Each row comes from the steps of one walk. Every step used is in the known rows, and no mark comes twice. Write the walk behind each row, first mark first.
Known rows:
kobok > tegob > gokis: [  1.8  -3.8  -2.9   8.9  -0.2  14.8  30.9   4.3  26.4  16.3 -19.8  24.0
  -3.7 -21.4   9.5   2.4  -9.7 -22.1   5.4]
mese > gokis: [  4.6  -0.4  11.0  -3.1  -3.8  21.0   9.0  -0.3   2.9  -0.9  12.6   0.5
 -11.0  -1.7   5.7   6.3  11.7  -4.1  -1.0]
gokis > tegob > gamegas > roref > korit: [  5.0   5.7  20.5   3.2   3.4  21.9 -10.1  32.9   8.3  -2.5  -5.7  26.0
  -9.6  30.8  -2.6  10.5  21.6  -2.9  15.5]
roref > gamegas: [  8.7  -5.6  20.5   7.8 -14.0   8.0  10.6   4.8   4.1  21.1  -4.4  18.2
  -2.5   0.7   9.7  10.7   7.5 -12.5  -7.1]
korit > tegob > gamegas > roref > gokis > mese > bokese: [ -1.0  16.7  26.2 -13.5 -16.2  45.9  22.4  19.2  -1.1  50.3 -10.2  -3.8
 -35.5  65.7   0.6  20.9   2.6 -18.9  23.0]
kobok > tegob > gokis > mese: [ -4.0  -0.5  -2.2  13.8   4.5  23.9  30.7  -4.4  18.8  16.3 -33.5  23.0
 -10.6  -9.4  17.4  21.3 -13.0 -12.7   2.5]
korit > tegob > gamegas > roref > gokis > mese: [  0.7   5.4  27.4  -1.5  -8.0  43.8  20.7  16.0  -0.1  52.2 -11.6   7.5
 -22.4  46.3   7.1  11.5  -7.3  -9.3  13.3]
korit > tegob: [ 16.7  -7.0  18.4 -12.5  -1.6  30.4  19.1  -0.1  22.1  15.0   0.5   4.5
  -4.8   5.0  11.2  -2.8   1.1 -16.7   3.1]
korit > tegob > gamegas: [ 15.2  -3.7  21.0 -13.0  -3.5  27.6  15.7   8.2  26.7  40.7 -13.9   7.9
 -16.1  24.9   5.6  -2.4   0.8 -15.6   5.9]
kobok > tegob > gamegas: [  9.7   8.4  -2.4   3.4  -4.7  10.2  14.5  15.0  30.9  33.7 -21.0  20.2
  -7.4   0.4  11.0  -0.8   2.9 -16.8   8.1]
gamegas > roref: [  6.3  10.1  10.5   4.0  -6.1  22.5   8.6  17.6   0.3  11.8  11.3  10.5
   4.2   5.8   9.3   1.2  18.3 -10.1   3.1]
gamegas > roref > gokis > mese > bokese: [ -2.7  16.8  15.4   0.6 -18.6  26.7  16.1  11.8 -16.7  21.3   9.7  -0.8
 -20.8  41.0   4.5  24.1  12.2 -11.8  12.0]
roref > gokis > tegob > korit: [ 13.8 -25.1  17.0   7.2  -8.8   3.3   6.9   8.7  -2.4 -15.1   4.6  37.2
  -5.2  21.0  -5.2  -0.4   4.2  -0.3  -2.8]
gokis > mese > bokese: [  8.2  12.5  10.4  -6.3  -8.4  18.2  10.7  -3.5   5.6  11.1  -8.9  -0.7
 -22.4  33.8   9.5  27.7  13.9  -9.1   2.4]
tegob > gokis > roref: [  2.2  -9.7  14.6   3.0  -5.9  10.3  17.8   6.9  -4.9  12.1  -0.8  16.2
  -8.7   1.2 -10.2  -9.3  -0.4 -12.1   3.3]
korit > tegob > gamegas > roref: [  6.6   9.8  21.1 -11.9  -3.7  41.3  15.1  24.4  16.3  41.6  -7.1   6.9
 -11.2  29.8   4.5  -0.6  10.3 -18.0  13.8]
gamegas > roref > korit > tegob: [ 12.6  -1.3  27.6  -0.2   1.7  34.7   7.9  12.5  17.9  -6.6  12.3   9.9
  -3.1  16.0   7.6   2.2  14.6 -26.0  19.7]
gamegas > roref > gokis > tegob: [  0.5   2.2   9.0   1.2  -8.5  26.7  11.2  29.5 -13.8   2.6  14.5  20.1
   1.9   9.6   1.3  -0.8   7.9   2.0   5.5]
roref > korit > tegob: [ 20.9 -15.4  28.7  -3.6   0.7  21.4   8.4  -3.7  28.6  -7.1   5.8   9.7
  -9.4  10.4   6.8   0.0   4.5 -23.3  11.4]
gamegas > roref > gokis: [  4.7   1.0  15.3  11.5 -16.5  18.8  14.9  17.8 -11.4  22.2  21.2  11.0
  -1.0  10.6   3.0  -6.6   4.7 -10.4   5.3]
gamegas > roref > korit: [ 10.1   3.1  21.9  13.9  -3.1  15.6  -2.2  14.3   6.5 -10.7  17.1  15.4
  -0.1  11.2   5.5   5.3  21.1 -17.9  12.7]
korit > tegob > gamegas > roref > gokis: [  5.4   0.8  25.6  -5.6 -13.8  37.1  22.1  24.3   5.8  49.9   2.9   8.0
 -14.8  33.9   0.0  -7.6  -2.5 -18.1  15.8]
tegob > gamegas > roref > gokis: [  2.5   3.9  18.3   8.0 -18.5  17.2  11.6  25.9  -6.1  47.5   6.0  13.5
 -11.5  27.8  -1.9  -3.6   4.7  -9.6   8.9]

Which walk is each row?
[ -4.7  -9.4  23.4  10.1 -14.0   9.1  20.6   9.4 -12.7  23.0  -9.1  22.4
  -9.4   1.1  -8.8   0.8  -1.5 -17.2   1.0] : tegob > gokis > roref > gamegas
[ 14.2 -16.5  12.3   2.4   1.2   7.6   1.2   8.1   9.4 -24.5  -4.9  36.3
  -1.7  17.7   0.2   7.4  16.3  -1.0  -5.1] : gokis > tegob > korit
[ -5.6   2.1  19.8   1.0 -12.2  15.7   6.9   9.6 -18.7   5.0  12.3   6.1
 -10.5   3.0  -4.5   2.9  14.6  -9.9   4.0] : mese > gokis > roref > gamegas
[ 3.7 12.4 14.5  2.7 -8.9 21.6  5.2 26.0  5.0 37.4 -3.1 13.0 -8.3 25.1
  3.2  3.6 17.4 -8.8  6.6] : tegob > gamegas > roref
[  0.5   3.0   9.3  -5.4  -4.3  17.7   4.4   7.1 -11.7  -5.1  20.7  -0.1
  -9.6   3.1  -5.8  -9.2  15.4  -5.2   6.0] : mese > gokis > roref
[ 18.0 -10.5  29.0  -4.5   1.3  18.0   4.1   3.8  15.2 -13.8  14.3   8.7
  -8.3  14.3  -5.6 -14.6  10.0 -25.7  17.9] : gokis > roref > korit > tegob
[ 15.6  -7.0  22.3   9.6  -4.5  -2.9  -5.9   5.6   4.4 -17.7  17.7  15.3
  -5.3   9.4  -6.9 -12.3  15.8 -17.4  10.8] : gokis > roref > korit
[  3.5 -12.4  20.8 -10.3  -1.0  29.7  28.5   4.3   7.1  15.6  -5.2  10.5
 -11.7   6.9  -8.7 -11.9  -8.0 -22.1  10.0] : korit > tegob > gokis > roref
[ 19.4 -11.8  32.6  -3.7  -1.0  19.1   4.3   5.6  33.1  19.4  -9.0  12.0
 -21.5  28.1   1.3   1.0   3.2 -23.0  15.9] : roref > korit > tegob > gamegas
[-10.0  17.3   8.3 -12.1   2.6  41.2   1.9  34.8  -6.3   7.7  -2.8   9.9
 -13.6  25.0  -1.5  14.5  21.3   7.3  10.3] : mese > gokis > tegob > gamegas > roref
[  5.1 -12.6  17.7  10.7  -9.2  16.9   6.8  23.9 -13.0 -14.2  12.0  36.4
   0.0  25.3  -5.2   1.4  13.0  -2.0   5.1] : gamegas > roref > gokis > tegob > korit
[  5.4  -0.4  21.1   5.3 -15.8   4.6   7.2  12.2 -10.5  16.2   4.2  17.4
  -1.8   4.0  -1.9  -3.4  11.3 -13.5  -1.1] : gokis > roref > gamegas
[ -6.3   8.6  19.0  -2.3   6.4  32.5  -9.4  31.7   0.3 -14.3   2.8  15.2
 -17.7  29.6  -4.9  17.6  23.4  -0.1  19.8] : mese > gokis > tegob > gamegas > roref > korit
[ 15.8  -7.7  32.3  -8.0  -1.6  15.5   0.6  11.9  19.3  11.9  -1.5  11.7
 -20.5  33.2 -11.2 -13.5   7.6 -23.8  21.8] : gokis > roref > korit > tegob > gamegas
[ -7.0  29.8   1.8   2.5 -16.7  27.5  20.6  25.8   4.5  42.5 -16.4   9.5
 -25.5  41.0   6.8  22.5   5.3 -18.8  25.2] : kobok > tegob > gamegas > roref > gokis > mese > bokese
[  5.0  -5.7  31.5 -11.6   1.3  26.6   0.0  10.1  12.4   1.6   6.9   0.5
 -28.0  31.6 -13.2  -6.3  10.8 -20.7  25.8] : mese > gokis > roref > korit > tegob > gamegas
[ -7.4  -2.3   6.9  11.4  -9.7  10.3  28.5  14.2   4.9  18.3 -21.2  29.7
  -2.6 -18.6  -1.6  -1.1  -5.6 -25.3   9.1] : kobok > tegob > gokis > roref > gamegas
[ -1.6 -14.4  30.8  -4.3  -8.3  28.5  30.6   7.1   0.5  27.1 -13.9  17.0
 -11.9   5.6  -8.0  -3.0  -8.5 -26.3   7.9] : korit > tegob > gokis > roref > gamegas
[ -2.2  -8.1  32.5   8.6   8.7  47.0  20.2   3.0  11.3   1.7 -14.4  15.1
 -18.8  25.9   7.4  26.8  -3.7 -21.0  18.7] : gamegas > roref > korit > tegob > gokis > mese
[ -0.2  -0.7   4.5 -11.9   4.5  29.3   5.5  10.9  -1.3 -17.7   5.9   8.5
  -7.5   0.3   3.6  10.8  12.9   7.6  -1.2] : mese > gokis > tegob
[  2.0  13.6   9.5  -6.9   0.3  30.6   1.4  36.9   1.7  19.5 -10.1  20.1
  -5.0  27.7   0.9   8.5  18.6   4.0   5.9] : gokis > tegob > gamegas > roref
[  8.7   5.5  26.4  12.5  -5.1  13.7  -5.3  23.2  11.8  15.8   1.7  17.8
 -12.1  30.7   0.2   6.9  19.2 -16.5  16.0] : tegob > gamegas > roref > korit
[  4.3 -13.2  12.0  -2.9   4.6  18.8   0.8   6.0   0.7 -36.8   3.2  24.4
 -10.0  15.7  -0.7  13.6  19.2   3.8  -1.6] : mese > gokis > tegob > korit
